Every row comes from one small tree of marks. Brackets hold a mark, then the marks that hang from it, in the order of their numbers. Every link used is in the known rows. Which tree was each row made from?
Known rows:
{k_804 {k_6 k_109} k_275}: [-0.74 -1.42  0.06 -0.18  0.74 -2.60 -2.20  0.46  0.38  0.81 -1.66 -3.04
  1.36  0.00 -0.86 -0.43  1.48 -1.61 -0.43  0.95]
{k_808 {k_617 k_894} {k_804 k_275}}: [-0.52 -0.39 -0.37 -0.99 -2.81  0.36 -1.39  2.51 -0.28 -0.28 -3.76 -0.26
 -1.06  2.02  1.71  2.60 -1.49  0.07 -2.77  1.46]
{k_804 k_275}: [ 0.44 -0.53  0.22 -0.85 -1.63 -0.44 -1.22  1.26  0.20  0.08 -1.15 -1.53
 -0.54  0.93 -0.27  0.95  1.10 -0.89  0.06  0.67]
{k_808 k_160 k_617 {k_804 k_6}}: [-0.47 -1.52 -0.92  0.82 -0.03  0.32 -1.99  2.20  0.66 -0.35 -5.57 -1.21
  0.06 -0.58  1.96  0.91 -1.43  0.42 -3.20  0.57]
{k_808 k_6 k_160}: [ 0.60 -1.13 -1.01  1.27 -1.22  1.25 -2.43  1.46  1.35 -0.09 -1.58 -1.25
  0.39  0.18 -0.16  0.68 -0.22 -0.33 -0.75  0.23]
{k_617 {k_808 k_6 {k_804 k_275}}}: [ 0.54 -1.01 -1.12 -1.36 -1.85  1.43 -1.70 -0.87  1.10  0.36 -2.64 -4.56
  0.81  1.94  1.50  1.76 -2.90 -0.13 -3.50  0.43]
{k_617 k_808 k_894}: [ 1.38 -0.48 -0.72  0.34 -2.25  2.30 -1.84  2.36  0.52  0.32 -1.79  1.34
 -1.06  1.44 -0.17  2.71 -0.40 -2.03 -2.32  0.43]
{k_808 k_160 k_804}: [ 0.05 -1.13 -0.53  0.29 -1.25  1.72 -1.01  2.00  0.48 -0.42 -3.20 -0.41
  0.14  0.85  1.31  1.29 -0.37  0.41 -0.81  0.53]
{k_160 {k_808 {k_6 k_109 {k_804 k_275}}}}: [ 0.30 -0.60  0.52  1.09 -1.34  0.26 -2.17  0.35  1.77  0.72 -0.03 -2.50
  1.76  1.47  1.69 -0.61 -0.23 -0.40 -3.40 -0.09]
{k_275 {k_804 k_6}}: [ 1.30 -2.30  0.37  0.77  1.03 -1.89 -2.05  0.82  0.19  0.80 -3.25 -3.54
  0.61  0.06 -0.34  0.31  1.65 -1.08 -1.55  0.19]
{k_808 {k_6 {k_804 k_275}} k_617}: [ 0.44 -0.37 -0.41  0.39 -1.28  0.12 -1.98  1.04  1.13  0.00 -0.88 -1.72
  0.19  1.26  1.53  1.16 -1.66  0.38 -3.48  0.24]
{k_617 {k_808 k_6 k_804} k_894}: [ 0.97 -0.75 -1.69  0.17 -2.48  2.71 -2.21  0.81  1.07  0.46 -3.03 -2.01
  0.75  2.40  1.15  3.25 -2.85 -1.09 -4.20  0.68]
{k_160 {k_808 {k_6 k_109} {k_804 k_275}}}: [-0.64 -1.05  0.11 -0.01 -1.99  0.21 -1.73 -0.22  1.36  0.51 -2.10 -3.53
  2.12  1.68  2.10 -0.62 -1.03 -0.20 -2.33  0.53]
{k_160 {k_808 {k_6 k_804} {k_617 k_894}}}: [ 1.24  0.14 -0.22  2.66 -3.06  2.03 -2.66  2.91  1.67  0.18 -2.20  0.75
 -0.13  1.41  2.57  1.85 -1.77 -0.69 -6.01 -0.15]
{k_808 k_160 {k_804 k_275}}: [-0.35 -1.10 -0.29 -1.23 -1.66  0.63 -1.39  1.41  0.27 -0.36 -3.37 -2.36
 -0.25  1.04  1.60  1.39 -0.70  1.04 -1.26  0.95]
{k_160 {k_808 k_6}}: [ 1.27 -0.45  0.01  1.68 -2.43  1.23 -1.95  0.98  1.75  0.29 -1.64 -1.62
  0.73  0.56  0.82  0.11  0.23 -1.54 -2.28 -0.37]
{k_808 {k_6 k_804} k_617}: [ 0.96 -0.40 -0.61  1.80 -0.92  1.22 -1.68  1.65  1.39 -0.04 -0.85  0.18
  0.67  0.99  1.17  1.00 -1.19 -0.19 -3.18 -0.21]
{k_160 {k_808 {k_6 k_109} k_617}}: [-0.18 -0.89  0.06  2.16 -1.45  1.16 -1.90  1.74  1.76  0.20 -1.16  1.68
  1.00  0.19  1.19 -1.72 -0.24 -0.97 -2.03 -0.21]
{k_6 k_109}: [-0.12 -0.99  0.15  0.79 -0.11  0.22 -0.80  1.69  0.41  0.35  0.26  1.75
  1.02  0.75 -0.97 -0.62  2.03 -1.57  1.58  0.45]
{k_160 {k_808 k_804}}: [ 0.79 -0.51  0.47  0.56 -2.47  1.70 -0.46  1.57  0.86 -0.03 -3.18 -0.69
  0.57  1.11  2.30  0.70 -0.05 -0.73 -2.48 -0.06]

Which tree is each row?
[ 0.13 -0.95  0.39 -0.38 -1.64 -1.15 -1.99  0.36  0.80  0.45 -5.00 -5.50
  0.79  0.46  2.47  0.86 -0.58 -0.80 -4.39  0.36] | {k_160 {k_808 {k_804 k_6 k_275}}}
[ 0.32 -2.76  0.55  1.01  2.08 -2.37 -1.99  0.65  0.13  1.09 -2.02 -2.41
  1.70  0.08 -0.85 -1.15  2.28 -1.13 -0.47  0.50] | {k_275 {k_804 {k_6 k_109}}}
[ 1.28 -0.12  0.07  2.43 -1.99  1.77 -1.77  1.89  2.05 -0.02 -1.70  0.21
  0.42  0.62  2.77  0.28 -1.34 -0.38 -5.05 -0.74] | {k_160 {k_808 {k_6 k_804} k_617}}
[-0.84 -1.27 -1.24  2.02 -1.22  1.30 -3.09  3.20  0.99  0.03 -1.64  2.64
  0.14  0.53  0.01  0.38 -0.87 -0.16 -1.39  1.10] | {k_808 {k_6 k_109} k_160 {k_617 k_894}}
[ 0.90 -0.07 -0.93  1.92 -1.89  1.23 -2.46  2.72  1.08  0.15 -1.34  0.71
  0.13  1.78  0.97  2.55 -1.59 -0.61 -4.28  0.46] | {k_808 {k_6 k_804} {k_617 k_894}}
[ 1.92 -0.55 -0.99  1.11 -0.83  2.59 -1.76  0.36  1.74  0.50 -0.44 -1.46
  0.95  1.43  0.96  1.67 -1.83 -0.93 -4.17 -0.51] | {k_617 {k_808 {k_6 k_804}}}
[-0.11 -0.44 -0.62  0.34 -2.42  1.47 -1.08  3.19 -0.02 -0.33 -3.59  1.78
 -0.55  1.74  1.45  2.47 -1.14 -0.49 -2.39  1.04] | {k_808 {k_617 k_894} k_804}
[-0.36 -0.82 -0.88  0.69 -2.27  2.17 -1.77  3.89  0.17 -0.64 -4.46  2.18
 -1.16  1.09  2.01  2.39 -1.69  0.63 -2.55  1.09] | {k_808 k_160 {k_617 k_894} k_804}
[ 0.32 -0.43  0.44  0.91 -2.57  2.04 -0.41  2.34  0.88 -0.42 -3.91  1.34
 -0.34  0.73  3.06  0.25 -0.99 -0.27 -3.30 -0.17] | {k_160 {k_808 k_617 k_804}}
[-0.52 -0.83 -0.93  1.66 -1.37  0.48 -2.46  2.54  0.80  0.35 -0.81  2.29
  0.71  1.23 -0.45  0.46 -0.38 -1.25 -0.97  0.97] | {k_808 {k_6 k_109} {k_617 k_894}}
[ 0.13 -0.63 -0.24  1.50 -2.28  0.50 -2.30  2.76  0.71  0.17 -6.17 -1.03
 -0.11  0.52  2.80  1.90 -1.33 -1.19 -5.86  0.54] | {k_160 {k_808 {k_617 k_894} {k_804 k_6}}}
[ 0.72 -1.30 -0.97 -0.05 -1.20  3.36 -1.11  1.47  0.75 -0.23 -3.47 -0.11
 -0.30  0.86  1.84  1.55 -1.87  0.24 -2.64  0.17] | {k_617 {k_808 k_160 k_804}}
[-0.13 -0.70  0.57 -0.10 -0.06 -0.29 -1.15  1.11  0.38  0.42  0.70 -0.53
  1.07  1.51  0.39  0.09  1.05 -0.35 -0.68  0.54] | {k_6 k_109 {k_804 k_275}}
[ 0.24 -1.09 -1.06  1.60 -1.34  1.50 -2.37  2.30  1.34 -0.44 -2.33  0.70
 -0.34 -0.18  0.69  0.31 -1.18  0.22 -1.48  0.25] | {k_808 k_6 k_160 k_617}
[ 0.16 -0.73 -1.37  1.72 -2.32  1.57 -3.17  3.44  0.99 -0.27 -2.78  1.21
 -0.90  0.44  0.57  1.83 -1.46 -0.15 -2.55  0.85] | {k_808 k_6 k_160 {k_617 k_894}}
[ 0.90 -0.61 -1.00 -0.24 -2.34  2.81 -1.28  1.82  0.31  0.27 -3.12  0.05
 -0.29  2.27  1.18  3.23 -1.70 -1.25 -3.47  0.66] | {k_617 {k_808 k_804} k_894}
[-1.10 -0.97 -1.20  0.97 -1.44  0.85 -1.90  2.07  0.65  0.22 -2.39  1.07
  1.51  2.01  0.92  1.05 -1.81 -0.48 -1.94  1.27] | {k_808 {k_6 k_109} {k_617 k_894} k_804}
[-1.05 -2.05 -0.72  0.89  1.07 -0.35 -2.04  1.27  0.64  0.33 -3.84 -1.94
  2.03 -0.17  0.65 -0.11  0.08 -0.20 -1.21  0.88] | {k_808 k_160 {k_804 {k_6 k_109}}}
[-1.09 -1.30 -0.54 -0.86 -0.83 -0.39 -1.59 -0.37  0.76  0.48 -1.28 -3.63
  2.37  1.90  0.51 -0.01 -0.91 -0.11 -0.76  1.11] | {k_808 {k_6 k_109} {k_804 k_275}}
[-0.18 -1.16 -0.62  0.62 -0.05 -0.50 -1.29  1.53  0.45 -0.04 -4.70 -1.44
  0.67  0.11  1.42  1.04 -0.86 -0.67 -3.03  0.48] | {k_808 k_617 {k_804 k_6}}
[-0.77 -1.54 -0.90  1.85 -0.21  1.04 -2.20  2.22  1.30 -0.16 -1.25  2.02
  0.67 -0.12  0.20 -1.16 -0.66  0.24 -0.36  0.45] | {k_808 {k_6 k_109} k_160 k_617}
[-0.15 -0.61 -0.75  2.17 -0.79  0.96 -2.37  2.61  1.05  0.40 -0.27  2.11
  1.19  1.76  0.56  1.10 -0.95 -0.64 -3.00  0.69] | {k_808 {k_6 k_109 k_804} {k_617 k_894}}
[ 0.80 -0.24 -0.33  2.11 -3.51  1.65 -2.65  2.92  1.48  0.06 -2.82  1.04
 -0.64  0.84  1.52  1.20 -1.06 -1.38 -4.14  0.13] | {k_160 {k_808 k_6 {k_617 k_894}}}
